Each row comes from the steps of one walk. Every step used is in the known rows, and no mark comes twice. Write the walk behind each row, first mark first.
In the rows, 128 means zero.
Known rows:
kofud/sager/lozon: [157 117 118 126 138 109 129 137 117  96 133 102 142 133 224 116 139  58
 185 162 140 130 120  93 117 121 143 154 153 131  97 107 178 197 131 134
 109 104 154 166 138  85 166 137 129 134 118 156  82 127 199  57  87 126
 160 110 142 155 144 133 122  79 137 107 126 156 108 127 124 111 127 146
 145 124 180  82 129 102]
furim/fivi/lozon/sager: [111 115  97 136 180  78 153 124  83 125 118 169 109 143 236  20 140 119
 134 147 144 120 109 121  96 138 160 138 142 156 124  68 136 123 123 140
 125 145 141 133 134 112 174 142 129 129 112 115 130 149 174 132  74 129
 148 130 128 125 145 114  92  97 131 115 163 149  96 134 141 150 132  98
 157 127 190 126 103 121]
kofud/fivi: [151 110 131 128 145 120 111  82 140 109 162 115 130  94 144  66 140  94
 165 137 120 129 122 107 128 122 149 120 118 146 112 131 102 143 120 142
 130 123 158 129 148 123 147 131 121  77 137 128 125 118 150 102  97  93
 147 140 142 170 107 119 116 129 138 124 151 118  87 133 123 137  95 131
 120 152 173 151 147  56]
buru/sager/lozon/fivi/furim: [ 86 143 158 110 186 118 127  94 118 104  99 165  95 163 186  57 184 111
 164 127 148 148 110  69  96  82 119 120 144 108  94  91 150 147 115 153
  73 124  79 136 122 139 164 124 118 147 114 159 120 170 160  67 112  83
 218 127 133 133 140 110 100  97 126 147 137 160 113 155 123 109 128  96
 199 145 130 166 160 133]
gelo/sager/buru/felo: [224  84 123 123 135 101 122  92 101 182 164 131 107 170 175  78  75  99
 181 157 135 119 127 123 107 150 163 213 139 131  93 109 181 168 134 142
  80 105 151 192 149  93 162 142 131 168 120 173 121 110 135  89  90  74
 152 112 117 102 139 154 106 110  98 151 115 142 109 140 100  82  76 136
 105 181 179 102 176 124]
fivi/kofud/sager/buru/felo/fegep: [197 115  98 138 145  84 108  99  51  90 132 118 137 157 204  85 116  72
 203 175 123 132  93 134 126  72 146 196 118 131  83 102 179 116 128 155
  95 104 158 173 147  89 184 163 118 153  98 128 102 142 141  79  94 110
 144 105 159  74 162 134  82  98 120 221  96 143 113 144  90 130 100 133
 161 142 183  77 166 139]
furim/fivi/lozon: [ 97 142  87 135 160  65 134 111 131 116 112 151 139 133 182  81 135  90
 138 155 137 127 111 101 135 124 126 171 129 171 109 102 164 116 116 152
 136 141 167 132 119 124 180 125 147 120 134 145 105 140 181 123  80 125
 154  93  94 154 137  98  97 115 136 102 109 138  74 145  91 142 128 119
 164 140 139 140 132 148]
zedi/felo: [165 136 114 168 149  97 128 111 141 123 105 123 124 126 150 103  71  88
 137 148 111 126 106 111 111 105 123 113 117 150  97 136 135 121 117 149
 114 143 135 141  97 114 155 150 127 145 148 124 138 169 125 109  73 107
 108 112 153 104 105 140 124 143 136 146 139 104 154 150 118 134 140 157
 122 160 118 162 143 120]
vopin/felo/buru: [131  90 189 136 157 122 121 121  86 210 144 145 139 108 186 121  76 122
 173 118 152 135 127 126 141 149 192 157  91 163  81  84 128 113  74 149
  85  82 161 127 165 128 171 146 123 159 107 152 116 150 133  89 106 110
 140 119 125  99 117 152 122  89 167 177 123 153 128 121  96  82 112 134
 126 138  92 131 123 136]
zedi/felo/buru/sager/kofud: [136 106 153 143 140 118 136 117  88 178 124 117  65 137 187 145 105  92
 139 158 132 144 147 112 123 123 175 178 114 124 102  65 121 154  76 166
  83 132 131 133  95 104 167 142 120 156 113 149 133 191 143 126  71 111
 171 106 135 109 101 156 117 138 118 159 122 151 138 119  72 134 126 138
 112 131 198 114 183 186]
felo/buru/sager: [146 102 190 121 158 141 144 106  91 180 124 152  92 135 168  92 152 131
 132 131 157 148 120 117 128 126 198 192  99 128 120  54 151  87  78 147
 118 131 128 121 136 112 173 132 120 148 114 145 130 153 164 106  83  93
 184 125 129 101 109 125 126 120 135 152 125 162 125 137 104 115 116 113
 128 135 190 139 137 116]
furim/fivi/kofud/sager/buru/felo: [221  80 125 123 141  94 102  79 111 160 176 130 114 149 191  95  74  84
 185 179 123 126 133 130 124 151 162 221 152 146  96  96 166 134 124 151
  87 118 147 182 133  77 170 154 117 165 103 166 102 112 143  86  82  97
 161 119 128 138 150 132 114  91 118 142 118 150 110 123 114 122  65 127
 160 180 195  89 169 125]
furim/fivi/lozon/sager/gelo: [111 152  90 123 178  88 169 200 110 151 119 187 119 156 221  56 135 114
 149 134 146 131 135 161 105 110 117 131 140 116 104  49 129 163  92 143
 130 144 142 120 118 111 163 158  98 135 107 117 139 159 173 141  58 144
 125 100 143 129 153 106  96  92 110 133 127 141 113 157 144 161 121  86
 150 121 214  77 108 103]
zedi/felo/buru/sager/gelo: [144 152 147 124 164 124 172 184 121 191 113 167 110 142 170 102 113 123
 137 125 150 149 146 153 124 105 137 163 104 104  97  48 142 129  65 154
 122 136 122 112 106 112 159 161  96 151 118 137 142 173 161 125  52 117
 141  80 157 105 114 114 114 115 119 162 112 145 142 164 115 148 120 101
 125 135 206  94 131 105]
sager/buru/felo/zedi: [223  76 139  90 166 123 115 125  80 154 158 122 139 166 127 100 100  71
 141 150 123 165 110 136  99 138 182 188 146 124 106 127 123 135 116 123
  67 109 172 196 164 116 172 133 117 151 133 160 131 145  98  80 101 124
 165 112 126 138 156 138 151 113 132 184 108 169 121 172 106 128  85 134
 131 167  87  98 146 137]
gelo/sager/buru: [172  90 102 138 107 112 127 117  92 205 141 128 119 156 178  78 128  78
 194 125 131 128 125 137 112 170 153 157 114 124  94  92 154 180 114 127
  91 114 172 195 156 107 170 137 156 131 141 181 104 149 144 106  97  80
 151 105 122 118 114 142  96  98 114 129 130 123 138 167 112  61  86 140
  71 167 193  87 171 106]
vopin/felo/zedi: [141  92 150  80 177 121 115 156  95 133 164 122 163 155 162 129 107  99
 147 134 120 165 116 123 100 134 168 122 142 166  94 129  97 122 104 123
  87  93 178 146 173 138 168 154 109 134 139 121 115 160  95  94 112 133
 150 110 133 147 146 146 146 109 172 170 106 175 132 158  96 119 147 143
 122 153  55 121 117 147]
buru/sager: [136 114 157 112 159 131 144 113 125 125 129 140 102 158 167  94 166 130
 137 145 138 149 127 103 114 116 168 172 126 123 127  81 143 103  97 150
 130 147 126 108 128 112 158 132 119 135 125 132 117 151 155 115  92  87
 175 119 135 128 122 126 123 140 117 131 118 157 126 133 103 132 138 116
 128 142 202 135 142 104]
lozon/fivi/kofud: [145 119 126 119 176 117  89  96 144 113 121 127  61 149 201 112 167  62
 220 145 121 130 112 118 115  97 144 115 135  95 107 102 130 100 108 154
  92 151 161 143  94 120 180 123 115 136 127 179 117 139 154 107  79  92
 176 149 114 126 170 109 106  91 160 160 138 134 134 117 110 135 150 129
 162 135 136 156 142 176]
furim/fivi/kofud: [122 108 103 130 164  94  95  94 150 128 137 145  82 163 183 129 162  77
 194 155 123 120 140 116 112 118 100 134 128 120 122  94 129  89 114 143
 120 162 167 110  98 102 190 124 128 137 128 158  92 129 146 127  60 106
 167 129 119 156 177  97  96  90 141 121 113 120 125 111 133 140 144 137
 163 143 153 147 143 177]
fivi/kofud/sager: [139  87 118 118 138 116  90 142 130 121 155 106 113 134 241 155 144  73
 181 184 111 107 118 138 131  91 140 138 135 113 125 103 146  93 102 145
 113 129 158 139 117  80 168 176 109 142 113 151  99 145 168 102  59 122
 162 136 133 165 151 128 111  88 189 143 132 145 131 127 146 135 137 133
 171 137 221 121 137 131]
fivi/lozon: [118 137  97 140 155  86 136 153 121 112 111 138 139 136 202 103 123  85
 130 163 128 129 107 110 131  97 152 169 124 146 113 114 162 127 111 161
 120 125 175 151 131 127 171 139 142 150 134 150 123 133 190 116  84 116
 156  91  96 130 126 120  96 132 149 131 104 147  80 163  79 133 139 130
 160 136 128 131 136 144]
buru/sager/gelo: [126 149 136 104 161 123 167 191 141 152 132 164 116 160 177 104 148 124
 143 128 149 147 148 151 118  99 120 157 127  97 105  58 136 140  77 151
 141 147 127 104 113 111 152 151  98 140 115 131 120 160 162 132  68 112
 147  87 146 125 135 113 114 121  99 146 102 146 137 157 117 148 133 100
 127 122 226  87 134  97]
vopin/felo/buru/sager/lozon/fivi: [163 148 181 109 185 114 140  61 120 120 105 131  97 121 196  47 155  79
 212  99 160 164 113  89 116 138 203 154 142 157  70  82 152 165 102 139
  82 110 117 160 128 126 157 122 123 103 115 170 107 151 184  55 112  87
 186 130 126 111 134 115 118  82 133 133 158 166 121 107  68 108 123 107
 136 127 131 136 121 114]
furim/fivi: [107 103 106 131 154  91 123  66 135 130 130 156 131 146 123  74 155 117
 166 127 130 122 128  97 126 156  94 139 137 161 104  92 125 103 116 126
 140 165 154 101 125 121 170 109 146  85 137 136  86 149 112 119  90 118
 133 145 131 157 150 103 120  97 111 100 122 117 110 108 131 130 118 129
 128 134 152 148 139 125]
sager/lozon/fivi: [159 142 140 122 171 115 129  71 133  94 101 127 106 128 164  44 167  68
 218 103 140 151  98  83 114 128 165 125 156 129  75 111 144 178 126 138
  89 131 136 167 115 132 149 105 137  89 131 174 106 152 166  55 116  92
 168 144 126 120 152 115 122  90 124 134 157 144 114 115  87 113 127 118
 131 117 118 131 128 117]

Write each row's walk:
[171 104 162 170 152 119 131 107  87 205 103 139 116 104 146 108  71  99
 144 129 136 122 105 126 133 121 166 150  78 140  89  96 143 109  88 148
  90 121 142 143 120 119 171 144 124 160 134 158 147 166 137  99  79 113
 126 113 143  76 102 141 125 115 160 183 145 122 141 145 117 108 102 146
 122 152 114 161 134 123]	zedi/felo/buru
[227  87 132  91 176 110 123 126  67 147 158 124 125 156 165  57 104  65
 124 154 123 168 107 135  84 140 206 187 145 144 107 122 128 147 126 134
  67 102 169 204 172 110 174 139 107 139 124 142 147 134 124  84  90 120
 171 103 134 147 148 132 134 106 140 173 130 173  93 177 105 149  74 118
 139 180 116  97 130 118]	kofud/fivi/lozon/sager/buru/felo/zedi
[ 69 122 146 123 159 119 110 114 110 123 146 142  89 140 186 103 152 122
 127 155 125 135 138  85 104  84 109 123 122 115 116 101 112 152 105 162
  88 123  97 113 128 122 161 141 105 137 112 121 130 169 147 110  96  86
 210 125 142 165 116 117 100 125 129 142 130 139 103 156 131 133 104 112
 177 157 177 156 201 128]	buru/sager/kofud/fivi/furim
[149  94 126 114 152 117  91 111 143 108 142 105  98 122 242 127 154  59
 201 169 118 111 107 137 138  97 153 130 140 120 108 103 141  89 103 146
 102 132 147 153 102  91 164 166 108 123 112 164 102 148 161  95  71 111
 166 154 133 150 152 123 108  87 197 146 150 148 131 125 136 138 138 126
 169 138 208 130 131 124]	lozon/fivi/kofud/sager
[157 130 114 120 176 106 107  93 145 115 119 115  53 159 225 113 183  37
 240 141 138 129 118 107  96  99 137 121 133 100  96 103 159 142 126 143
  78 133 156 164  92 104 188 124 125 134 128 191 109 126 183  87  70  89
 184 128 112 116 172 109  95  67 153 147 140 136 123 121 109 115 154 135
 145 137 149 144 143 174]	gelo/sager/lozon/fivi/kofud
[125 142  94 137 140  79 127 126 117 128 142 110 108 121 222 105 122  60
 137 160 130 120 127 105 129 100 151 164 119 160 113 118 144 175 114 167
 107 102 173 156 122 117 166 151 130 110 133 145 140 130 203 120  65 105
 169  78  97 151 101 128  83 133 145 121 130 139  64 153  60 142 115 131
 126 150 188 136 165 138]	gelo/sager/kofud/fivi/lozon
[166 134 150 126 186 112 111  88 126 128 110 130  48 146 224 111 181  46
 224 140 143 143 122 107 106 103 174 149 127  98 109  81 155 127 102 148
  73 130 152 154  96 105 190 116 116 143 118 194 115 135 189  82  79  89
 205 122 114 122 156 101 103  77 154 162 141 152 124 117 101 128 140 125
 164 135 146 141 132 173]	felo/buru/sager/lozon/fivi/kofud
[142 107 159 126 142 122 119  81 107 142 166 101  85  94 168  95 132  92
 156 140 127 139 146 112 124 128 178 157 105 139 113  91  93 166  92 154
 103 120 145 124 128 109 153 134 109  89 121 133 137 149 166 119  82  96
 182 129 144 159  93 130 112 131 133 135 152 140  94 114  89 152  86 128
 106 146 213 128 176 109]	felo/buru/sager/kofud/fivi
[203  81 142  82 176 123 114 131  95 129 157 123 134 173 133 105 110  94
 128 152 120 153 106 121  96 120 159 174 153 125 103 136 123 114 123 125
  83 109 166 172 156 121 173 134 114 154 136 146 136 142  98  75  89 127
 160 121 124 131 162 142 156 117 142 187 105 174 115 161 114 141 112 129
 135 160  81 128 136 142]	buru/felo/zedi
[122  95 154 137 139 126 134 123  87 177 137 124  65 140 189 147 126 102
 144 153 133 141 155 115 122 129 176 186 114 112 105  61 115 154  78 154
  81 132 139 129 108 107 165 129 123 153 114 156 127 182 148 128  82 110
 186 119 128 110 114 155 121 132 114 154 123 161 127 111  71 126 129 134
 109 123 200 101 183 189]	felo/buru/sager/kofud
[233  84 138 115 151 106 100  77 106 150 166 122 101 140 202  83  80  78
 198 167 121 131 123 136 126 142 187 220 156 132  87 109 164 140 121 156
  67 116 143 190 135  87 163 154 118 162 104 176 113 119 148  70  90  85
 168 130 122 126 144 142 114 100 124 160 132 152 113 126 101 116  66 121
 158 178 186  95 166 121]	lozon/fivi/kofud/sager/buru/felo
[123 147  98 121 175 100 164 208 110 147 131 174 113 142 225  56 131 103
 146 133 147 135 137 162 104 105 136 128 133 110 104  62 122 176  95 149
 129 132 145 130 133 110 157 161  92 132 110 113 148 150 188 137  57 137
 138  90 149 128 143 112  93 103 124 142 141 143 102 166 140 170 118  85
 146 130 222  82 107  87]	kofud/fivi/lozon/sager/gelo
[162 147 155 111 178 117 142  62 132  84  99 126  93 131 174  40 183  75
 206 108 149 162 106  82 111 128 182 141 152 133  85  92 149 168 120 138
  96 135 118 161 113 123 153 105 136  95 131 176 109 148 177  60 112  87
 184 139 126 115 141 113 119  96 117 127 156 159 112 115  82 120 125 107
 126 122 151 133 129 111]	buru/sager/lozon/fivi
[138 102 114 131 121 105 120  91 119 143 172  98  83 113 180 107 136  79
 175 136 122 111 140 105 110 130 135 122 121 141 107 120 100 191 113 144
 106 117 158 141 128 110 152 144 126  76 127 139 127 141 151 122  72  85
 157 128 134 153 106 149  99 130 134 123 153 120  96 127  98 129 101 137
  76 157 218 134 183 113]	gelo/sager/kofud/fivi
[157 133 128 127 182 111  99  95 143 101 118 120  62 155 216 115 177  37
 233 141 133 140 123 102  99 100 148 126 141  96 100 105 144 141 118 147
  80 138 160 155  91 111 183 118 115 134 126 181 107 132 181  84  82  96
 191 127 118 130 174 100 102  76 148 150 139 138 129 116 104 123 154 135
 169 136 128 137 139 174]	sager/lozon/fivi/kofud
[112  88  93 130 115 101 128 131 106 170 147 106  65 168 203 162 125  85
 179 148 121 110 146 111 107 134 111 140 126 116 102  99 125 190 106 141
  82 128 160 151 105 109 162 146 150 133 127 161 116 174 131 130  63 109
 155 122 116 108 133 170 103 117 120 143 115 134 137 118  90  94 144 153
  62 127 207 115 195 195]	gelo/sager/kofud
[126 139 100 139 145  88 123 124 122 109 137 110 117 110 209 102 116  62
 128 168 123 133 127 108 131  99 162 167 127 165 113 125 130 171 113 162
 112 113 175 154 124 121 167 136 123 118 127 135 142 132 203 122  72 111
 169  90  99 160 104 120  94 142 148 122 131 144  60 147  64 158 114 131
 148 146 166 123 163 137]	sager/kofud/fivi/lozon
[158 135 108 128 143  99 145 126 122 133 125 117 119 160 213 107 159  65
 200 130 149 122 124  80  88 134 112 143 135 126 103 109 190 215 142 127
 104  97 159 168 138  99 177 123 155 128 139 176  99 123 193  71  73  99
 155  96 127 119 143 135 100  83 109 107 118 137 112 138 121  72 139 147
  92 135 170 111 144 121]	gelo/sager/lozon
[ 65 122 152 117 175 122 110  98 120 114 104 176 105 154 164  64 165 130
 163 122 133 133  97  85 110  78 110 103 133 101  92 107 132 117 112 152
  81 132  85 132 121 147 151 125 124 139 122 159 123 184 122  82 120  88
 192 154 127 129 146 117 108 105 141 165 142 138 121 159 136 111 127  96
 193 146 106 185 161 138]	lozon/fivi/furim
[ 68 114 138 125 152 116 108 115 108 123 150 146 100 135 175 104 139 114
 136 149 124 127 135  93 102  82  93 109 128 110 106 109 106 165 107 160
  83 123 103 122 134 130 156 138 106 136 118 126 127 166 141 109  99  92
 197 132 146 165 121 124 101 118 134 141 130 131  99 157 132 128 106 119
 182 156 151 160 193 133]	sager/kofud/fivi/furim
[110 101  96 144 144  92 136 154  72 138 135 128  77 149 245 107 117  88
 147 170 124 128 140 130  99 127 164 150 141 123 110  75 106 186 111 154
  78 132 150 145 113 108 171 142 121 149 107 129 143 182 160 141  73 135
 163 124 128 118 131 159 101 120 121 140 146 149 113 115  97 141 138 128
 130 116 200  84 161 195]	fivi/lozon/sager/kofud
[162 143 130 113 166 108 131  67 130 111 102 117  92 144 188  44 178  62
 228  93 145 140 101  78 102 133 152 116 141 130  76 110 163 187 130 127
  91 125 132 180 114 120 155 113 148  81 135 188 107 147 168  61  98  88
 165 145 117 103 147 127 108  87 127 127 157 139 119 118  98  91 124 120
 101 124 146 147 133 115]	gelo/sager/lozon/fivi
[130 141 128 142 149  90 138 116 100 138 132 115 102 100 216  97 120  74
 124 165 135 137 127 110 132 102 191 187 106 159 118 100 141 160  95 175
 107 107 165 148 126 114 175 144 122 122 118 145 144 132 213 119  72 105
 187  81 103 151  90 118  91 135 151 130 131 156  59 152  56 162 107 120
 152 142 179 129 159 140]	felo/buru/sager/kofud/fivi/lozon
[213  72 131  84 163 114 100 115  87 152 169 117 127 171 158 108 107  66
 148 163 117 163 118 136 107 143 167 194 151 134 104 113 130 116 115 126
  70 118 174 194 148  95 186 144 114 142 130 162 117 140 106  85  78 125
 177 114 131 160 163 128 139  92 145 172 113 175 116 162 119 141  82 129
 149 172 120 100 142 147]	furim/fivi/kofud/sager/buru/felo/zedi
[185  83 118 133 123 119  99 111  96 161 146 113 112 121 216  88 129  42
 206 159 110 145 122 152 142 148 188 167 141 124  95  87 140 146  98 142
  79 123 160 196 133  89 174 146 117 137 123 179  98 149 163  90  96  99
 171 129 140 152 126 118 104  79 150 140 146 143 133 146 117 107  86 125
 144 154 204  74 153 114]	lozon/fivi/kofud/sager/buru
[ 85 129 144 114 175 118 113 104 115  99 106 155 109 150 198  68 170  99
 170 137 140 136 104  76 112  79 109 108 149 111  90 106 152 154 115 146
  69 121  82 150 124 128 158 131 117 139 115 160 108 173 155  64 114  96
 201 139 138 137 146 106 104  87 147 146 141 154 111 154 140 112 125 100
 205 143 130 158 158 126]	kofud/sager/lozon/fivi/furim
[217  85 125  93 179 112 127 135  60 150 154 130 133 174 167  69  99  77
 127 159 125 165 108 137  84 137 199 195 150 134 108 114 129 144 121 128
  64 104 169 203 166 109 182 145 114 162 125 150 147 142 124  89  90 129
 168 103 124 129 150 133 137 107 139 181 116 178 103 177 109 139  89 122
 141 170 104  90 136 137]	fivi/lozon/sager/buru/felo/zedi
[231  73 129  84 162 128 105 136  83 155 166 114 127 165 170 113 103  56
 146 171 111 161 113 140 102 126 181 191 150 123 106 123 134 126 115 134
  65 106 174 200 151  98 180 148 106 161 127 167 123 142 118  78  84 121
 175 109 128 144 164 135 145 100 153 184 109 177 117 164 116 133  93 139
 148 171 116 101 143 151]	fivi/kofud/sager/buru/felo/zedi
[162  98  97 149 139  90 140 118  59 170 126 156 122 136 208  16 122  84
 163 146 132 147 118 142 108 171 191 172 137 149 101  58 137 172 112 137
  94 133 156 178 162 107 182 126 132 139 119 146 119 145 174 124 100 106
 155 110 138 139 127 115  93  87 107 116 154 140 115 152 121 116  82 109
 142 152 197  70 139 102]	furim/fivi/lozon/sager/buru
[132 115 105 137 177  94 139 128  83 117 132 147 108 128 241  20 139 105
 131 154 142 124 106 130  93 118 187 128 133 148 126  86 127 147 127 148
 120 125 146 143 147 109 165 146 109 121 106 108 155 134 189 128  78 122
 155 129 137 135 128 126  90 112 143 129 181 147  85 145 138 156 112 105
 155 139 200 128 107  85]	kofud/fivi/lozon/sager
